Each row comes from the steps of one walk. Every step used is in the known rows, and no mark comes twice. Write the walk behind each row, first mark first.
Known rows
N -> J -> W: [-1.13  2.26 -1.99 -1.20  2.23  1.22  2.26  0.79  0.43  0.32  2.19  0.72
  4.04 -1.42  3.31 -3.09  2.48  0.21 -0.86 -0.03]
Q -> L -> W: [-0.21 -0.15 -0.90  0.52 -3.51  1.50  1.79  0.14 -2.10 -1.04  3.28 -1.26
 -3.47  1.22 -1.19 -0.19 -2.70 -0.12 -0.08  0.18]
X -> N: [-1.26 -0.90  1.95 -0.13 -1.26 -0.96  0.03  0.74 -0.27 -0.47 -1.11  1.17
  0.28  2.34  1.28  0.50  2.29 -0.98 -1.01  1.87]
L -> N -> J -> W -> X -> Q: [ 3.63  1.88 -4.88  0.21  3.99 -0.40  1.66  3.50  0.28  0.78  1.86  2.31
  5.87 -1.85  3.94 -2.27  1.78  0.05 -2.75 -1.25]
W -> L -> Q: [ 4.08  2.88  2.48 -0.12  0.57 -0.18 -2.61  0.32  0.73  1.59  1.23 -1.41
 -0.10  0.06  2.34  1.50 -0.60  2.97 -1.77 -2.08]
Q -> X -> W: [-0.09  1.52 -1.25  0.28 -1.22  0.33 -0.34  2.63 -0.23 -1.40  1.84  0.74
  3.09  0.09 -0.42  0.56  0.97 -2.59  1.53 -1.45]
Q -> X -> N -> L -> W: [ 2.98  0.69  1.58  0.41 -2.97 -0.33  2.53  0.05  1.89 -0.45 -0.35  0.81
  1.12 -0.73 -1.92  0.63  1.67 -2.65 -0.71  3.81]
L -> Q -> X -> W: [ 1.83  3.47  0.18 -1.60 -1.91  0.70 -2.35  2.63 -0.59  0.36  1.72  0.39
  1.66  0.34  0.31  2.30  0.90 -1.45  2.12 -3.10]
Q -> L: [-0.98 -1.53  0.62  0.87 -1.10 -1.42  1.11 -1.10  0.03 -0.37  2.14 -1.50
 -1.68  0.86 -0.59  0.72 -1.69 -0.40  0.48 -1.11]
J -> W -> L -> Q: [ 2.92  4.12  0.54 -1.14 -0.07  1.78 -1.88  2.26  0.94  1.09  4.33 -1.26
  2.69 -0.87  3.07  2.57  2.41  4.17 -3.13 -0.34]
L -> N: [ 2.63 -2.16 -0.79  1.87 -0.29 -1.08 -0.92  0.13  0.63 -1.91  0.43  1.79
  0.21  0.94  0.48  0.62  0.50  0.10 -0.23 -1.72]
N -> X -> Q: [-2.63 -1.07 -2.77  0.40  2.04 -1.86  1.55  1.74 -3.13  1.95 -2.16 -0.72
  2.31 -2.90  0.65 -0.95  1.03 -1.57  1.54 -2.12]
N -> X -> W -> L -> Q: [ 1.20  0.96  1.27  1.08  1.26 -1.01 -1.88  4.02 -3.28  0.01  0.33  0.09
  2.63  0.26  2.03  4.44  1.12  0.09 -0.08 -4.02]
L -> N -> J -> W -> X: [ 4.09  0.65 -1.94  0.88  2.77 -0.44  1.18  2.72  1.54  0.09  2.03  3.96
  4.95 -0.76  2.18 -1.14  2.33 -0.26 -2.11  0.28]
W -> L: [ 1.68  0.98  1.01  1.73  1.53 -0.76 -0.67  1.17  1.39 -0.17  1.39 -0.97
  1.67 -0.61  1.68 -0.68 -0.50  2.32 -2.43 -0.55]
N -> X: [-2.36 -2.47  0.55  1.21  1.13 -1.78  1.20  1.09 -1.86  1.08 -1.64  0.82
  0.96 -1.46 -0.52  0.26  1.33 -2.00  1.75 -0.93]
J -> W -> L: [ 0.35  2.46 -1.04  0.34  0.65  1.26  0.25  2.79  1.16 -0.71  4.18 -0.54
  4.18 -1.74  2.54  0.40  2.42  3.43 -3.57  0.98]
N -> J: [ 0.02  0.84 -0.40  0.00  3.23 -0.94  0.92 -1.15  0.46  0.55  0.07  0.25
  1.13 -0.23  2.19 -3.72 -0.03 -0.70 -0.28 -1.64]
J -> W: [-1.14  1.30 -1.91 -0.98 -0.94  1.66  0.71  1.91 -0.25 -0.37  2.34  0.44
  2.51 -1.39  1.09  0.97  2.63  1.01 -0.94  1.53]
X -> W -> L: [ 1.00  1.54 -0.93  1.52  0.85  0.51 -1.34  3.37 -1.20 -2.05  2.13 -0.26
  2.97  1.81  1.85  2.39 -0.01  1.32 -2.72 -1.72]
L -> Q: [ 2.33  1.81  1.51 -1.22 -0.39  0.39 -1.93 -0.45 -0.41  1.72  0.44 -0.55
 -1.48  0.91  0.95  2.22 -0.11  0.44  0.80 -1.53]
X -> Q -> L: [-1.89 -0.23 -2.51 -0.27  0.22 -1.75  1.73  0.17 -1.27  0.24  2.12 -3.04
 -0.53 -0.14  1.23 -0.81 -1.96  0.03  0.15 -2.62]
W -> X -> Q -> L -> N: [ 3.80 -2.49 -2.23  1.38  1.00 -3.36  0.39  2.00 -0.43 -0.09  1.91  0.26
  0.86  0.42 -0.34  1.22 -2.47 -1.07 -1.40 -2.42]

Write each row's walk
[ 3.47  0.23 -1.88  2.68  0.18  0.75 -0.31  2.40  1.78 -2.19  4.03  0.82
  4.10 -0.31  3.23  0.68  2.92  3.57 -3.49 -0.40]	J -> W -> L -> N
[ 6.23  0.91  0.25  0.73 -0.22  1.13  2.31  0.89  0.06  0.66 -1.00  0.75
  0.02 -1.02 -4.00  3.55 -2.50 -1.59 -2.64  3.94]	N -> L -> W -> X
[ 5.07  2.07  1.06 -1.31 -0.50 -0.55 -0.49 -0.10  0.70  0.12  0.96 -0.14
  2.52 -0.81 -1.52  5.29  0.27 -2.74  1.18 -2.25]	N -> L -> Q -> X -> W
[ 4.11 -1.19  3.23 -0.04  0.79 -3.68  1.18  0.79  1.90  1.05 -2.89  1.94
  2.01  0.59 -1.59  4.61  0.65 -2.23 -2.92  4.43]	W -> X -> N -> L
[ 0.99 -0.11 -1.20 -0.55  1.27 -2.24  1.63  1.69 -0.65  1.62  1.24 -1.82
  0.91 -0.55 -0.68  0.84 -3.17 -1.19 -0.72 -1.07]	W -> X -> Q -> L
[ 1.87  2.37  0.97 -0.18 -0.04 -0.20  2.02  2.97 -1.01  0.89 -0.74  3.50
  0.74  1.63  1.39 -2.76 -0.41 -1.76 -2.59  3.37]	L -> W -> X -> N -> J
[ 3.82  5.23  1.36 -1.70 -1.11  0.80 -1.49  2.48  3.48  1.32  5.66 -0.93
  4.03 -2.49  2.45  0.32  3.45  2.31 -1.15 -0.34]	J -> W -> L -> Q -> X
[ 2.69 -0.75 -4.24  0.55 -0.18 -1.17  1.12  3.66 -0.23 -0.31  3.65  0.10
  3.37 -0.96  0.97  2.35  0.48 -0.10 -2.14 -0.48]	J -> W -> X -> Q -> L -> N
[-1.22  0.20  1.91 -0.06  1.86 -2.24  1.14 -0.23  0.18  0.45 -1.15  1.56
  1.53  2.06  3.70 -3.61  1.80 -1.42 -0.84  0.02]	X -> N -> J
[ 1.90  2.73 -1.09 -1.34  2.71  0.43  1.97  3.01  0.77  1.59  2.02  2.26
  4.65 -1.39  1.76 -1.63  1.49 -0.56 -2.03  1.72]	N -> J -> W -> X
[ 5.34  2.19  2.96 -2.65 -0.48 -0.83  0.30  2.06  1.87  2.13 -0.26  1.80
  2.74  0.04  0.17  7.70  3.16 -0.68 -3.08  4.77]	J -> W -> X -> N -> L -> Q
[ 1.60 -1.55 -1.04  3.53  1.48 -1.23  0.43  3.50  0.23 -1.38  2.50  1.77
  5.06 -1.91  2.36  1.41  4.58  1.22 -1.67 -1.17]	J -> W -> L -> N -> X
[ 1.10 -0.22  2.86 -0.43 -0.06 -2.17  0.15  2.82  0.25  1.03 -2.02  2.84
  0.99  2.04  0.31  2.10  0.94 -1.60 -1.85  3.79]	W -> X -> N
[ 0.26  1.16  1.20 -1.59 -1.18 -0.24  0.86  4.42  0.29  0.55  0.21  2.64
  3.71  0.33  1.02  2.76  3.60 -0.31 -2.79  5.27]	J -> W -> X -> N
[ 2.99  2.00 -0.63 -0.19 -1.46  2.33  0.90  2.76 -1.37  0.35 -0.09  1.37
 -0.87 -0.31 -2.04  0.58 -1.77 -0.41 -1.55  2.77]	L -> W -> X
[ 4.59  1.20 -1.50  3.72  3.11 -2.45 -1.28  2.87  1.78 -2.69  3.31  2.05
  6.21  0.73  3.76 -3.15  1.38 -0.81 -1.97 -5.41]	Q -> X -> W -> L -> N -> J
[ 1.13 -1.30 -2.41  1.41  1.18 -0.86  1.69  0.04  0.57 -1.82  4.84  0.86
  2.10  0.76  3.13 -1.66  1.46 -0.06 -0.53 -2.52]	Q -> L -> N -> J -> W
[ 1.51 -2.27 -2.24  4.00  3.58 -3.48  0.24  3.24 -1.14 -0.26 -0.03  0.23
  4.32 -1.96  3.45 -0.83  1.38  0.72 -1.77 -4.35]	W -> L -> N -> X -> Q
[ 5.05  1.03  2.04 -1.46  0.53 -1.17 -0.34 -3.16  1.30  1.70 -0.74 -1.27
 -0.91 -0.72 -0.77  4.76 -0.43 -0.21 -0.53 -0.61]	N -> L -> Q
[ 3.46  0.14 -1.35  3.99  3.65 -1.34 -0.85  2.21 -0.62 -2.79  2.21  2.33
  4.18  2.62  5.08 -1.49  0.33  0.61 -3.16 -5.15]	X -> W -> L -> N -> J
[ 1.61  0.38  2.47 -0.37  2.31 -2.91  1.52  1.80  0.70  1.45 -2.02  3.01
  2.22  1.31  2.21 -1.98  0.70 -1.89 -2.22  1.99]	W -> X -> N -> J
[ 3.02  2.64  2.14 -2.13 -1.25 -0.21 -1.93  0.05  1.98  2.26  1.68 -0.26
  0.42 -1.07  0.02  0.30  0.88 -1.00  1.98 -1.70]	L -> Q -> X
[ 2.51  0.30  0.19  0.32 -2.09  0.80  1.70  1.86 -1.21  0.11  2.53  0.26
 -2.75  0.56 -3.12  1.36 -3.81 -1.11 -0.75  1.84]	Q -> L -> W -> X
[ 1.02 -0.19  1.42 -0.12 -3.54 -0.72  1.74  2.59 -1.73 -0.21  1.13  1.24
 -2.43  2.93 -1.50  1.87 -1.22 -1.26 -1.57  3.95]	Q -> L -> W -> X -> N
[-0.16 -3.36 -2.97  2.59  2.32 -2.65  0.67  1.91 -2.64  0.17 -1.38  0.41
  2.83 -1.81  1.98 -0.39  1.56 -1.70  1.08 -3.94]	L -> N -> X -> Q
[ 0.84  4.13 -4.28 -1.94  3.77  0.21  2.89  3.56 -0.30  2.25  1.77  0.57
  6.42 -2.94  3.47 -3.04  0.94 -0.05 -2.38  0.23]	N -> J -> W -> X -> Q
